(in the rows, 100 means zero)
Known rows, with every step that occurs
noruk viter duvaf zono besa: 93 133 75 115 123 74 110 119 84 86 87 105 83 110 85 125 76 94 104 101 84 128 83 114 85 92 141 109 99 81 106 106 138 138 75
noruk bevebak fari viter duvaf zono besa: 85 162 88 99 112 65 90 122 85 123 51 93 86 138 91 132 59 63 101 100 79 142 98 120 75 71 93 102 91 80 104 116 134 133 100
tuzo tolin didag viter fari bevebak noruk: 103 124 88 135 121 77 141 81 116 92 58 135 92 113 118 65 65 104 73 101 104 77 90 82 149 89 81 77 91 82 106 132 82 99 130
tolin tuzo: 99 95 93 115 102 94 106 122 93 101 95 98 90 108 119 101 99 98 96 107 88 103 74 126 103 107 109 94 116 93 112 96 93 88 103
didag tolin tuzo: 116 96 100 120 104 80 117 117 110 97 90 100 87 100 106 111 102 74 80 112 91 106 68 119 109 96 98 102 116 100 107 95 79 99 107
noruk viter: 91 91 89 113 109 90 95 97 91 89 87 99 83 106 88 102 77 107 96 100 99 107 85 108 100 105 127 114 106 91 108 114 103 108 91
tuzo tolin didag viter fari: 129 119 87 140 124 95 125 109 99 90 64 121 86 113 105 88 76 100 79 106 79 76 74 87 123 99 97 89 90 78 113 121 94 103 120
tuzo tolin didag: 108 94 75 119 102 79 115 110 92 97 83 113 105 110 90 95 80 104 83 103 76 79 65 107 102 105 89 95 103 88 106 99 89 92 132
zono besa: 101 121 84 119 101 89 92 103 92 88 84 99 110 99 93 104 94 98 98 100 83 110 83 116 103 104 111 105 93 88 110 112 105 102 97
tuzo tolin: 108 97 87 109 94 81 105 101 108 103 76 115 109 93 106 111 80 101 91 104 95 83 79 118 95 88 100 100 101 91 117 109 93 97 114
bevebak pofum: 97 84 81 116 106 98 92 122 97 98 97 109 85 101 105 113 99 97 99 100 110 96 91 110 90 99 111 102 104 89 109 102 109 106 103
besa viter duvaf: 78 111 86 105 109 65 105 120 78 109 92 96 95 109 107 121 101 126 124 100 118 105 87 130 103 81 118 98 102 97 122 111 124 104 75
tuzo tolin didag viter duvaf zono: 127 119 78 129 113 66 133 130 90 94 74 124 82 109 101 106 77 92 86 103 73 99 70 96 83 80 101 88 95 88 94 104 130 128 107
duvaf zono: 94 109 90 105 87 71 96 127 94 116 92 109 80 102 109 94 83 93 102 102 112 109 99 124 81 112 110 95 104 108 103 102 127 126 99
bevebak noruk viter besa: 75 82 108 120 101 95 109 70 92 84 84 127 89 110 104 93 69 108 84 88 140 95 66 88 124 112 134 100 101 73 103 120 97 108 86
tolin didag: 94 91 79 126 96 85 107 117 79 94 86 101 93 118 92 81 90 105 97 100 89 98 72 106 111 116 91 94 105 98 99 101 101 94 120
viter duvaf: 94 97 89 121 106 73 122 115 93 104 85 104 94 97 108 112 94 108 118 96 103 106 79 115 107 82 111 93 100 101 112 112 120 111 89
pofum bevebak: 90 91 78 104 91 86 103 135 95 96 98 112 89 103 109 100 108 97 106 104 108 91 107 120 97 98 120 96 105 119 110 102 97 104 93
tuzo tolin didag viter duvaf zono besa: 134 138 68 133 121 72 125 124 87 84 74 121 102 112 93 114 75 87 79 107 51 105 66 92 83 79 109 91 92 72 95 105 127 129 106
duvaf zono besa viter noruk bevebak fari: 84 159 90 97 92 63 52 105 79 109 56 98 75 135 84 136 59 87 94 99 106 140 93 134 77 91 143 111 102 52 118 86 122 102 81
duvaf zono besa: 100 132 80 105 98 76 91 126 92 100 84 106 95 108 99 102 86 84 96 104 91 114 97 123 84 113 116 101 101 94 102 102 125 126 97
zono besa viter didag tolin: 122 125 77 103 107 57 99 104 101 83 74 102 102 100 65 131 103 104 84 116 111 127 78 113 104 86 126 128 100 67 120 116 90 103 84
duvaf viter didag: 107 74 84 115 86 74 107 124 86 115 73 98 75 108 82 101 94 120 103 94 118 122 89 103 110 86 139 107 109 88 108 120 108 115 93
tolin didag viter fari bevebak besa: 104 124 90 137 134 108 131 105 108 87 73 114 81 121 124 62 86 85 95 106 92 95 112 77 149 94 96 86 99 84 102 138 81 100 126
bevebak fari viter didag tolin tuzo: 120 103 96 98 100 74 119 108 117 113 68 107 74 108 99 120 90 63 75 114 97 132 84 115 99 72 79 114 127 77 113 123 77 97 117
bevebak noruk viter: 74 87 104 118 96 85 104 85 99 85 82 109 84 111 90 95 77 114 89 87 128 102 74 103 103 101 123 100 94 88 110 112 93 108 86
tuzo tolin didag viter duvaf: 127 104 79 138 118 78 133 111 94 83 71 120 97 106 95 104 82 102 87 98 64 90 55 85 110 68 97 90 94 80 101 110 109 103 111
bevebak besa: 94 95 99 115 98 100 103 111 106 92 93 104 99 105 113 96 98 93 96 103 113 97 88 109 95 87 110 99 97 90 113 118 84 98 105
besa zono: 79 111 89 110 105 90 89 108 83 104 91 115 99 95 104 105 105 100 115 107 113 119 90 107 91 106 115 106 121 98 104 106 112 107 94
tuzo tolin didag viter: 129 101 85 131 104 91 111 103 97 85 72 116 96 106 93 90 78 95 74 104 67 82 64 85 104 94 93 98 92 84 98 113 92 97 125
duvaf zono besa viter noruk bevebak: 93 152 81 101 98 62 58 115 74 101 65 93 77 135 74 124 72 95 95 113 108 135 99 132 69 105 152 115 93 65 123 81 118 108 67
duvaf zono besa viter: 88 147 80 94 99 69 74 127 78 105 91 96 99 117 96 113 88 106 104 111 104 116 104 134 80 108 121 108 101 90 112 103 129 118 82
besa viter: 80 108 92 99 93 75 84 110 83 107 92 93 95 109 102 107 98 119 111 104 119 99 94 128 103 101 111 104 103 101 116 113 112 95 89
fari bevebak noruk viter didag tolin: 98 91 87 109 107 52 134 64 132 77 66 125 81 94 74 97 71 100 76 102 137 122 91 85 128 78 115 117 109 80 103 126 74 117 101
bevebak noruk viter duvaf zono besa: 80 127 85 117 116 69 116 106 91 81 81 115 90 115 90 116 74 105 92 94 109 126 75 109 91 89 136 96 88 75 106 104 128 137 68

Rows
117 97 108 127 102 108 106 90 96 95 79 123 91 97 118 88 83 87 95 93 106 96 81 79 118 100 124 102 100 83 99 137 114 113 87 -> didag viter besa
87 93 85 121 123 76 117 103 90 86 88 100 86 107 92 117 85 110 109 94 99 113 75 106 104 84 130 107 104 89 113 115 120 118 78 -> noruk viter duvaf
80 131 94 102 116 68 88 142 84 109 81 90 78 137 106 131 80 102 110 106 126 119 95 121 72 67 133 94 86 85 117 97 119 114 70 -> noruk bevebak besa viter duvaf zono
114 97 90 137 100 99 108 110 84 83 84 102 82 113 92 76 88 96 87 98 80 103 75 84 109 103 98 98 97 92 93 114 103 103 112 -> tolin didag viter
111 100 96 130 115 81 122 109 98 89 80 105 84 96 107 109 95 101 107 92 92 113 80 94 103 69 117 97 92 96 105 129 124 118 78 -> didag viter duvaf
137 85 86 119 102 74 125 121 110 89 83 111 77 93 93 114 104 87 74 114 101 121 64 110 106 91 112 111 116 78 116 102 77 94 101 -> viter didag tolin tuzo
108 111 101 140 98 96 83 89 83 86 48 102 59 133 77 98 58 77 81 88 79 129 62 84 107 89 120 102 96 56 101 96 100 87 111 -> tolin didag viter noruk bevebak fari
88 88 96 117 112 98 103 84 86 89 87 116 91 107 100 99 72 100 98 93 111 100 76 93 117 116 138 113 115 76 106 126 108 110 85 -> noruk viter besa
117 111 87 131 125 108 105 90 79 87 80 146 108 101 108 90 87 87 85 110 87 99 60 63 108 108 116 100 123 62 84 119 105 104 116 -> tuzo tolin didag viter besa zono
115 118 105 132 116 99 113 110 101 97 71 109 75 101 115 89 85 101 97 101 107 97 101 99 121 99 117 98 89 91 116 140 112 113 88 -> didag viter fari
78 123 103 97 90 84 75 99 95 130 51 84 83 133 91 111 60 71 95 96 93 120 101 113 92 83 80 105 98 90 110 121 100 98 117 -> noruk bevebak fari viter
124 76 90 119 93 57 117 119 105 111 70 100 69 100 71 116 98 93 87 100 127 120 83 99 113 76 126 118 113 89 98 117 89 123 98 -> duvaf viter didag tolin
85 136 78 108 120 68 99 111 75 95 87 93 111 108 95 129 100 120 117 102 95 114 82 128 108 79 128 102 95 78 123 116 123 102 71 -> zono besa viter duvaf
114 113 85 137 111 74 128 139 79 99 83 111 70 117 103 90 87 94 98 98 80 116 78 92 90 92 105 87 99 96 88 108 137 131 98 -> tolin didag viter duvaf zono
130 96 84 104 101 77 125 118 112 106 77 108 78 107 87 109 105 73 75 126 100 124 86 113 94 88 84 115 118 90 115 117 73 97 104 -> fari viter didag tolin tuzo
87 124 105 128 113 81 128 80 118 98 66 123 82 101 129 66 74 104 93 93 129 98 114 92 152 91 100 82 91 93 114 146 98 115 100 -> didag viter fari bevebak noruk
76 103 93 114 125 108 87 86 73 92 96 129 98 102 102 107 86 97 107 105 118 117 78 83 107 119 144 118 136 72 95 122 115 115 84 -> noruk viter besa zono
87 126 84 113 121 76 118 102 108 113 76 109 91 101 124 81 82 100 110 101 116 97 123 117 147 104 98 94 112 106 116 130 103 105 115 -> viter fari bevebak
93 109 86 113 100 61 119 137 90 116 91 110 79 103 115 109 89 100 114 100 108 113 90 124 84 90 114 92 105 103 106 104 139 136 87 -> viter duvaf zono
85 119 93 141 117 87 135 88 102 91 62 122 80 121 119 55 77 105 87 93 112 96 99 83 155 107 87 75 92 89 99 132 93 103 121 -> tolin didag viter fari bevebak noruk
112 113 95 99 96 65 99 95 118 113 41 95 72 118 63 127 66 62 73 106 109 135 88 98 89 66 85 117 101 80 109 128 82 108 117 -> noruk bevebak fari viter didag tolin
92 106 86 110 106 76 117 119 92 119 77 101 89 113 101 104 99 93 118 109 99 111 102 117 97 76 84 100 102 109 116 128 118 115 96 -> fari viter duvaf
97 107 91 138 121 114 101 99 70 86 87 133 95 112 109 82 96 88 97 106 96 115 70 60 118 120 121 100 124 74 78 122 117 107 102 -> tolin didag viter besa zono
129 73 95 126 98 70 122 131 104 107 80 97 68 109 90 116 106 90 80 108 109 125 69 108 117 80 126 112 124 82 104 101 76 109 97 -> duvaf viter didag tolin tuzo
121 130 76 130 129 81 132 95 109 94 63 124 92 108 115 74 69 95 87 108 75 79 99 86 146 95 83 92 105 84 105 130 90 100 136 -> tuzo tolin didag viter fari bevebak
77 105 87 92 100 95 90 134 91 92 108 104 91 121 116 107 121 106 107 111 131 84 115 123 88 79 130 100 102 106 119 109 80 90 82 -> pofum bevebak besa viter
121 103 87 148 99 96 91 99 83 80 55 99 66 132 72 89 72 89 80 100 80 122 65 81 99 101 131 107 88 68 104 91 95 91 100 -> tolin didag viter noruk bevebak
91 138 81 112 102 78 58 98 77 89 60 89 90 130 69 126 79 104 98 108 102 131 83 126 92 96 148 121 89 56 126 88 101 84 75 -> zono besa viter noruk bevebak
69 118 86 103 116 93 97 97 102 97 93 120 111 95 126 89 104 86 114 115 118 118 121 97 109 84 102 101 131 91 97 121 88 103 113 -> fari bevebak besa zono
129 85 88 118 117 79 123 107 111 74 85 107 71 102 76 122 90 89 69 114 98 126 62 102 103 95 132 124 122 70 114 105 74 104 90 -> noruk viter didag tolin tuzo
65 98 94 109 86 70 114 78 111 104 79 117 104 99 117 76 83 106 99 92 127 102 101 115 129 93 89 87 105 102 104 117 94 104 115 -> fari bevebak noruk
87 99 97 106 94 91 87 100 91 92 90 110 86 116 103 104 105 106 109 110 139 106 94 127 94 82 133 111 105 67 133 106 84 85 81 -> bevebak besa viter noruk
